What can hang from each mark:
z_550: z_42 z_295
z_375: z_42 z_91 z_246 z_295 z_550
z_295: z_42 z_246 z_375
z_91: z_42 z_375 z_550
z_42: z_91 z_246 z_550

Each row was made from one small tree. The marks that hang from a mark follow it in brackets, in the order of their numbers. Every link used is in the known rows. Write each row's tree.
Known rows:
z_42(z_91(z_375(z_295)) z_246 z_550): [-7.60, 0.92, 2.09, -2.54, -3.49, -2.90, -3.59, 5.92, -2.52, -0.31, 5.54, 5.13, -1.56, 4.01, 3.48, -1.77, -0.85, -0.96, -0.06, -1.77, 5.15, 1.33]
z_91(z_42 z_550(z_295)): [-5.29, 1.92, -3.44, -3.85, -1.36, -0.79, -1.57, 2.12, -2.86, -2.75, 3.31, 0.23, -1.06, -2.64, 3.63, -2.28, -1.56, 4.14, -1.41, 1.32, -4.65, -1.31]
z_375(z_42 z_91 z_550): [-3.45, 0.09, -0.24, -1.22, -0.04, -4.41, -1.94, -0.55, -2.45, -0.32, 4.35, 1.71, -0.15, -2.32, -0.17, -1.71, -0.06, 5.21, -3.43, 1.43, -1.78, -4.09]
z_295(z_375(z_91(z_550) z_246)): [-4.37, 1.30, -0.48, -2.96, 1.70, -3.38, -4.73, 0.70, -2.92, 0.38, 5.30, 2.38, 0.96, -2.80, 0.92, -2.50, 0.92, 4.06, 0.70, 2.84, 4.29, -3.61]
z_91(z_42(z_550(z_295))): [-5.20, 1.45, -2.00, -4.75, -1.49, -1.54, -1.86, 3.93, -2.99, -1.62, 3.63, 1.74, -1.88, -2.49, 2.71, -1.52, -2.31, 2.63, -0.59, 0.95, -3.72, -0.61]
z_91(z_42(z_246) z_550): [-5.02, 1.19, -3.90, -2.08, -1.46, -1.69, -0.97, 3.03, -2.16, -2.52, 1.96, 1.96, -1.70, -2.04, 2.35, -2.58, -0.59, 1.27, -1.50, -0.70, -3.41, -1.14]
z_91(z_375(z_295) z_550): [-5.87, 0.91, 0.37, -2.26, -0.73, -2.98, -1.91, 2.57, -2.93, -0.93, 7.49, 1.52, -0.96, -0.41, 2.32, -2.49, -2.72, 5.09, 1.38, 0.17, -0.68, -0.16]
z_91(z_375): [-3.98, 1.58, 3.06, -0.41, -0.18, -3.53, -3.05, 0.46, -2.54, -0.63, 5.07, 2.72, -2.21, -0.79, 1.33, -3.11, -1.79, 3.85, 2.58, -1.78, -3.14, 1.92]
z_295(z_42(z_91 z_550)): [-5.22, -0.07, -2.16, -3.31, -4.27, -2.51, -2.24, 4.02, -2.01, -2.17, 2.16, 6.46, -1.72, -0.58, 1.95, -2.17, -1.38, 1.63, 0.07, -1.40, -4.55, -0.45]
z_550(z_42(z_91)): [-2.35, -0.51, 1.30, -0.78, -3.41, -1.06, -4.24, 1.87, -2.62, -4.61, 2.18, 2.90, -0.37, 0.39, 2.06, -2.99, 0.31, 2.24, -1.76, -2.03, -3.89, 0.05]
z_91(z_42(z_550)): [-4.52, 0.41, -2.91, -3.14, -1.36, -2.39, -0.95, 3.72, -2.71, -2.40, 3.18, 2.77, -1.64, -4.05, 0.02, -1.73, -2.93, 2.92, 0.38, -0.58, -5.09, -0.81]
z_91(z_42): [-3.53, 0.72, -1.21, -1.43, -1.24, -2.37, -1.51, 0.56, -2.62, -2.44, 3.09, 0.82, -1.81, -3.96, 0.91, -2.32, -2.02, 3.87, 0.57, -0.65, -6.05, 0.29]
z_91(z_42(z_246 z_550(z_295))): [-5.62, 2.08, -1.57, -4.76, -1.76, -1.64, -2.21, 5.07, -2.50, -0.78, 2.83, 2.55, -2.75, -0.39, 3.58, -1.75, -0.97, -0.77, -1.52, 0.53, -1.13, -0.35]
z_91(z_42 z_375(z_295) z_550): [-6.64, 1.14, -3.14, -3.19, -1.30, -1.64, -2.12, 2.57, -3.95, -2.27, 6.01, 0.86, -1.05, -0.67, 1.30, -2.37, -2.61, 5.17, 0.71, 1.22, -0.99, 0.15]
z_42(z_91 z_246 z_550(z_295)): [-6.31, 1.59, 1.90, -3.05, -3.49, -2.19, -2.97, 5.47, -1.51, -0.75, 2.84, 4.58, -1.59, 1.99, 5.69, -1.73, 0.15, -1.97, -2.27, -1.72, 1.52, -0.16]
z_550(z_42(z_91(z_375) z_246) z_295): [-4.60, 2.24, 3.41, -2.28, -3.43, 0.13, -7.43, 3.05, -3.10, -2.38, 2.32, 3.89, -1.96, 6.60, 5.28, -3.46, 2.41, -1.36, -2.20, -0.75, 2.62, 2.48]
z_42(z_550): [-3.94, 0.18, 0.77, -2.03, -0.78, -3.88, -0.72, 3.72, -1.80, -1.02, 4.59, 3.61, -1.60, -3.71, 1.18, -1.86, -2.92, 2.97, 1.15, -1.83, -4.81, -1.07]
z_295(z_42(z_91) z_246): [-4.09, 0.93, 0.12, -2.87, -1.46, -1.37, -4.87, 1.13, -1.02, -0.62, 1.81, 5.91, -2.80, -0.89, 4.23, -1.66, -0.03, -0.13, -0.16, -0.66, -2.86, -0.29]
z_42(z_246 z_550(z_295)): [-4.90, 1.85, 2.17, -3.53, -1.23, -2.90, -2.05, 5.07, -1.46, 0.54, 4.15, 3.43, -2.73, -0.23, 4.79, -1.83, -1.15, -1.00, -0.87, -0.59, -0.72, -0.65]
z_550(z_295): [-3.42, 1.56, 3.39, -2.15, -0.83, -2.81, -2.35, 0.78, -1.86, -0.52, 5.07, 0.58, -1.97, -2.19, 4.39, -2.31, -1.65, 3.23, 0.03, -0.27, -4.40, 0.21]
z_42(z_91 z_246 z_550(z_295(z_375))): [-7.27, 3.30, 1.83, -4.07, -1.67, -1.51, -5.15, 4.80, -0.89, -0.18, 3.71, 5.97, -2.16, 1.60, 4.92, -2.28, 0.44, -2.87, 0.68, -0.41, 4.05, 1.03]
z_375(z_550(z_295(z_42 z_246))): [-4.37, 3.07, 0.93, -4.47, 2.57, -1.44, -3.94, 2.00, -0.54, 0.52, 4.15, 4.42, -2.74, -2.06, 5.08, -0.55, -0.16, 0.83, -2.38, 2.97, -2.71, -3.10]
z_375(z_91(z_550) z_295): [-4.56, -1.14, -0.34, -3.16, -1.84, -3.35, -1.24, 2.17, -3.20, -0.17, 6.88, -0.22, 1.07, -2.28, 2.70, -1.87, -1.83, 5.62, -1.26, 1.18, 0.27, -3.68]
z_91(z_375(z_295)): [-4.74, 0.94, 3.57, -1.58, -0.81, -3.64, -2.83, 1.04, -2.79, -0.04, 7.75, 1.17, -2.03, -0.12, 1.88, -2.49, -2.70, 4.30, 2.37, -0.31, -0.60, 1.69]
z_550(z_42(z_91 z_246)): [-2.69, 0.07, 1.83, -0.61, -3.77, -0.96, -4.71, 3.01, -2.11, -3.64, 1.34, 3.73, -1.24, 2.46, 3.26, -3.20, 1.65, -1.07, -2.68, -2.33, -1.25, 0.41]
z_375(z_42(z_91) z_246 z_550): [-4.81, 0.91, 0.12, 0.10, -0.71, -4.25, -3.20, 0.40, -1.99, -2.66, 3.50, 3.07, -0.05, -0.44, 0.86, -1.17, 1.56, 3.12, -4.59, 1.27, 1.19, -3.22]

Which tree is each row?
[-6.10, 1.33, -0.21, -5.01, -2.27, -2.92, -3.29, 5.27, -2.80, 1.22, 5.75, 5.77, -4.10, 2.88, 2.12, -2.52, -1.90, -0.17, 1.44, 0.81, 0.85, 1.17] => z_91(z_375(z_295(z_42(z_246 z_550))))
[-2.45, 0.44, -0.16, -5.63, 0.72, 0.51, -6.19, 2.83, -3.32, -0.38, 3.42, 1.95, 0.26, -0.21, 5.13, -1.79, 1.07, 1.77, -3.66, 2.92, 1.49, -4.76] => z_375(z_91(z_550(z_42 z_295(z_246))))
[-4.57, 1.82, -2.42, -4.63, -1.98, -1.51, -2.02, 2.07, -2.31, -1.33, 3.70, 2.85, -2.44, -1.39, 4.49, -2.90, -1.29, 3.77, -0.65, 1.69, -6.26, -1.39] => z_91(z_550(z_295(z_42)))
[-6.33, 0.00, -1.24, -4.50, -5.07, -2.29, -2.56, 5.74, -1.90, -0.67, 3.96, 5.77, -2.56, 2.42, 3.79, -1.82, -0.96, -1.40, -1.33, -0.34, 0.52, -0.37] => z_375(z_295(z_42(z_91 z_246 z_550)))
[-5.36, 1.91, -1.51, -1.60, -1.32, -3.19, -3.06, 1.25, -2.40, -0.44, 3.42, 4.35, -3.48, 1.87, 1.62, -3.85, -0.26, 1.68, -0.39, -0.54, -0.70, 0.52] => z_91(z_375(z_42(z_246)) z_550)
[-5.80, 0.44, 1.07, -1.50, -3.39, -3.07, -1.90, 5.37, -1.30, -1.44, 2.33, 5.53, -1.43, 0.57, 3.28, -1.97, -0.26, -1.47, -1.10, -3.39, 0.10, -0.40] => z_42(z_91 z_246 z_550)
[-5.26, 0.90, -2.98, -3.41, -1.53, -0.79, -3.80, 2.59, -1.24, -1.64, 1.63, 6.45, -1.75, -1.15, 4.58, -1.82, 0.02, 0.65, -1.17, -0.36, -2.78, -2.21] => z_295(z_42(z_91(z_550)) z_246)
[-1.48, -1.15, -1.35, -2.97, -0.56, -2.02, -4.68, 2.38, -4.58, -2.16, 3.53, 0.96, 1.94, -0.57, 1.02, -2.67, 1.60, 4.44, -3.67, 2.55, 1.41, -5.26] => z_375(z_91(z_550(z_42)) z_246)
[-5.02, 0.97, -2.40, -3.08, -1.56, -2.47, -1.31, 4.81, -2.29, -1.42, 2.23, 3.63, -2.55, -1.84, 1.14, -1.89, -1.55, -0.34, -0.56, -1.07, -2.41, -0.53] => z_91(z_42(z_246 z_550))
[-5.48, 2.43, 0.46, -2.92, -1.03, -2.33, -4.29, 2.15, -2.12, -2.03, 3.42, 3.62, -0.34, 1.03, 4.36, -1.04, 2.26, 1.97, -4.44, 2.96, 0.93, -2.84] => z_375(z_246 z_550(z_295(z_42(z_91))))
[-5.32, 2.01, -3.90, -5.11, 2.56, -0.40, -5.60, 1.02, -2.42, 0.37, 3.20, 3.30, -0.40, -4.07, 1.67, -1.71, -0.22, 1.99, 1.14, 2.86, 2.73, -2.93] => z_295(z_246 z_375(z_91(z_42 z_550)))
[-4.72, -0.12, -2.58, -3.99, -2.30, -2.58, -2.23, 4.41, -3.29, 0.22, 2.06, 2.92, -0.75, -1.05, 1.13, -1.70, -0.35, 0.43, -1.67, 0.07, 0.95, -2.14] => z_375(z_91(z_42(z_246 z_550)))
[-5.98, 1.09, 1.60, -1.63, -1.54, -3.65, -4.55, 4.21, -3.32, -1.23, 4.22, 5.47, -0.24, 1.78, 1.34, -1.75, 0.20, 1.62, 0.19, -0.98, 4.00, -0.09] => z_42(z_91(z_375(z_246)) z_550)
[-6.43, 1.92, 0.52, -2.08, -3.32, -1.38, -2.74, 3.75, -1.47, -1.83, 2.64, 3.06, -0.83, 1.73, 6.91, -2.40, 1.09, -0.39, -3.07, -1.51, 0.55, -0.73] => z_42(z_91(z_550(z_295)) z_246)
[-4.65, 2.45, 3.21, 0.16, 2.81, -4.40, -3.36, 1.69, -2.49, -0.93, 5.78, 2.79, -0.18, -0.80, 0.47, -1.50, 0.44, 4.05, -0.90, 1.03, 1.74, -1.92] => z_91(z_375(z_246 z_550))
[-5.51, 2.07, 1.65, -2.61, 3.09, -3.21, -4.43, 0.77, -1.76, 1.05, 7.33, 3.28, -2.96, -0.03, 1.61, -0.72, -1.47, 2.51, -1.31, 2.80, 2.69, -1.63] => z_91(z_375(z_42 z_295(z_246) z_550))
[-5.34, 1.47, -0.16, -2.62, -1.44, -3.96, -3.29, 3.02, -2.44, 0.67, 3.68, 5.87, -4.32, 2.06, 0.49, -3.14, -1.29, 0.02, 0.51, -0.90, 0.03, 1.18] => z_91(z_375(z_42(z_246 z_550)))
[-4.07, -0.54, -2.62, -4.14, -0.83, -3.29, -3.05, 3.24, -4.58, -0.26, 3.36, 1.68, 0.71, -2.51, -0.40, -1.17, -0.18, 3.46, -1.64, 2.43, 2.36, -3.82] => z_375(z_91(z_42(z_550)) z_246)
[-3.98, 0.46, -1.67, -4.36, -0.87, -3.46, -4.01, -0.04, -4.10, 0.80, 4.51, 0.21, 0.03, -0.11, 3.01, -2.39, 1.14, 4.66, -3.99, 4.55, 2.66, -4.61] => z_375(z_42 z_91(z_550(z_295)) z_246)
[-3.78, 1.52, 0.64, -2.84, -0.44, -3.55, -5.35, -1.33, -1.96, 2.01, 3.82, 3.54, -2.90, -0.15, 0.74, -3.53, 0.75, 0.62, 0.91, 1.52, 2.52, -0.01] => z_295(z_375(z_42(z_246) z_91))
[-4.30, -0.83, -1.80, -4.89, 0.05, -2.65, -3.59, 0.69, -2.71, 1.79, 5.94, 1.42, -1.10, -1.82, 2.90, -1.21, -1.31, 3.44, -2.40, 3.14, 2.73, -4.61] => z_375(z_42 z_91(z_550) z_295(z_246))
[-6.97, 3.71, 0.48, -4.27, 1.23, -0.02, -6.39, 2.06, -0.51, -0.56, 4.09, 5.08, -1.25, -1.06, 6.35, -1.69, 0.38, -0.40, 0.68, 1.11, 3.24, -0.91] => z_42(z_91(z_550(z_295(z_246 z_375))))
[-4.21, 1.93, 1.56, -0.85, -1.24, -3.87, -3.93, -0.24, -2.25, 0.51, 3.61, 3.76, -4.45, 2.20, 1.31, -3.65, -0.28, 0.82, 0.51, -0.93, -0.85, 2.28] => z_91(z_375(z_42(z_246)))
[-5.64, 1.38, 1.18, -1.50, 0.52, -4.21, -2.55, 0.50, -2.62, -0.64, 7.70, 1.84, -2.05, 0.40, 0.18, -1.86, -1.87, 4.88, -1.17, 1.93, 0.04, -0.71] => z_91(z_375(z_42 z_295 z_550))
[-6.11, 3.81, 0.33, -2.52, 2.26, -2.08, -4.57, 1.94, -3.88, -1.48, 4.82, 0.97, -0.40, 0.42, 1.94, -1.16, 1.03, 3.73, -2.51, 3.87, 2.79, -1.47] => z_91(z_42 z_375(z_246 z_550(z_295)))
[-5.75, 0.71, -0.51, -0.32, -3.38, -2.24, -1.75, 3.50, -1.25, -2.60, 2.07, 4.00, -0.60, 0.40, 4.49, -2.63, 0.68, 0.01, -2.15, -3.06, -0.75, -1.02] => z_42(z_91(z_550) z_246)
[-4.73, -0.15, -1.10, -2.26, -2.73, -4.09, -3.30, 2.44, -2.83, -1.62, 3.23, 4.51, -1.21, -0.03, 0.68, -1.70, 0.05, 1.82, -2.18, 0.36, 1.19, -1.94] => z_375(z_42(z_91 z_550) z_246)
[-6.47, 1.42, -1.14, -5.38, 1.04, -1.51, -4.30, 4.60, -3.14, 0.60, 6.03, 3.72, -2.72, -0.90, 1.56, -0.61, -3.04, 1.02, 1.56, 1.65, 2.74, -0.06] => z_91(z_42(z_550) z_375(z_295(z_246)))
[-4.64, 1.22, -0.92, -2.92, 0.61, -2.70, -3.51, 0.73, -2.23, -0.11, 4.89, 2.89, 0.28, -3.37, 1.24, -2.98, -0.70, 4.38, 1.83, 0.91, 0.43, -2.23] => z_295(z_375(z_91(z_550)))
[-5.20, 2.18, 0.55, -4.45, -0.12, -3.92, -5.08, 2.11, -3.96, 0.99, 5.52, 3.61, -2.93, 1.99, 1.57, -2.30, -0.53, 2.52, -0.53, 3.16, 2.85, -0.24] => z_91(z_375(z_42(z_550(z_295)) z_246))
[-3.72, 2.90, 0.38, -4.41, 2.60, -1.61, -6.09, -0.15, -0.35, 1.23, 3.94, 6.21, -4.54, -3.40, 2.27, -2.35, -1.13, 0.13, 4.01, 1.67, -2.43, 0.44] => z_295(z_42 z_246 z_375)
[-4.46, -0.93, -3.03, -5.00, -2.87, -2.58, -1.89, 2.00, -3.53, 0.01, 5.77, 1.62, -0.21, -1.36, 2.54, -2.33, -1.62, 5.40, -1.12, 2.61, -1.75, -3.52] => z_375(z_91(z_550) z_295(z_42))
[-3.70, 2.64, 0.95, -3.26, 2.97, -2.48, -5.88, -1.70, -0.52, 1.26, 4.65, 4.62, -4.49, -3.43, 1.17, -2.34, -1.18, 0.64, 2.84, 1.52, -0.74, 0.27] => z_295(z_246 z_375(z_42))
[-5.92, 2.00, 0.58, -3.24, -0.56, -0.52, -4.15, 2.90, -1.13, -1.10, 3.30, 3.60, -0.71, -0.72, 7.29, -1.16, 0.18, 0.36, -2.29, -0.25, 0.72, -2.17] => z_42(z_91(z_550(z_295(z_246))))
[-3.49, 1.08, 0.12, -2.97, -0.05, -3.66, -4.99, -2.46, -2.42, 0.99, 4.69, 2.58, -1.87, -2.17, -0.49, -3.41, -0.61, 3.83, 1.82, 1.90, 0.00, -0.41] => z_295(z_375(z_42 z_91))
[-6.03, -0.61, -2.49, -2.37, -4.26, -2.75, -1.72, 1.24, -2.40, -2.74, 5.11, 1.91, -0.95, -0.08, 2.76, -2.23, -1.62, 4.14, -2.32, 0.28, -1.23, -1.56] => z_375(z_42(z_91(z_550)) z_295)
[-4.99, 1.23, -2.68, -5.21, 1.04, -2.91, -5.23, 2.50, -3.92, 0.30, 4.24, 3.10, 0.24, -2.84, -1.22, -1.64, 0.01, 2.54, 1.07, 3.62, 4.93, -2.52] => z_295(z_375(z_91(z_42(z_550)) z_246))
[-4.76, -0.03, -0.85, -3.07, 0.82, -3.37, -2.76, 1.94, -4.15, -0.64, 6.52, -1.39, 2.01, -2.15, 0.49, -0.02, 0.42, 5.09, -4.35, 4.84, 4.75, -5.48] => z_375(z_91(z_42) z_246 z_295 z_550)
[-4.68, 1.38, -2.15, -5.36, -2.74, -1.61, -3.36, 2.59, -2.82, 1.10, 2.69, 3.02, -1.43, 1.39, 5.42, -2.99, 1.13, 1.13, -2.85, 2.24, -0.33, -2.71] => z_375(z_91(z_550(z_295(z_42(z_246)))))
[-5.25, 2.35, -2.81, -4.96, 1.20, 0.09, -3.41, 2.40, -2.15, -1.08, 3.13, 1.68, -1.91, -3.09, 5.18, -1.06, -1.14, 1.53, -1.60, 2.00, -2.01, -2.21] => z_91(z_42 z_550(z_295(z_246)))
[-6.52, 1.01, 1.14, -1.47, -2.75, -2.98, -3.28, 4.31, -2.66, -1.77, 3.81, 5.89, -0.93, 1.14, 1.61, -2.43, -1.39, 1.99, 1.23, -2.85, -0.02, 1.39] => z_42(z_91(z_375) z_550)
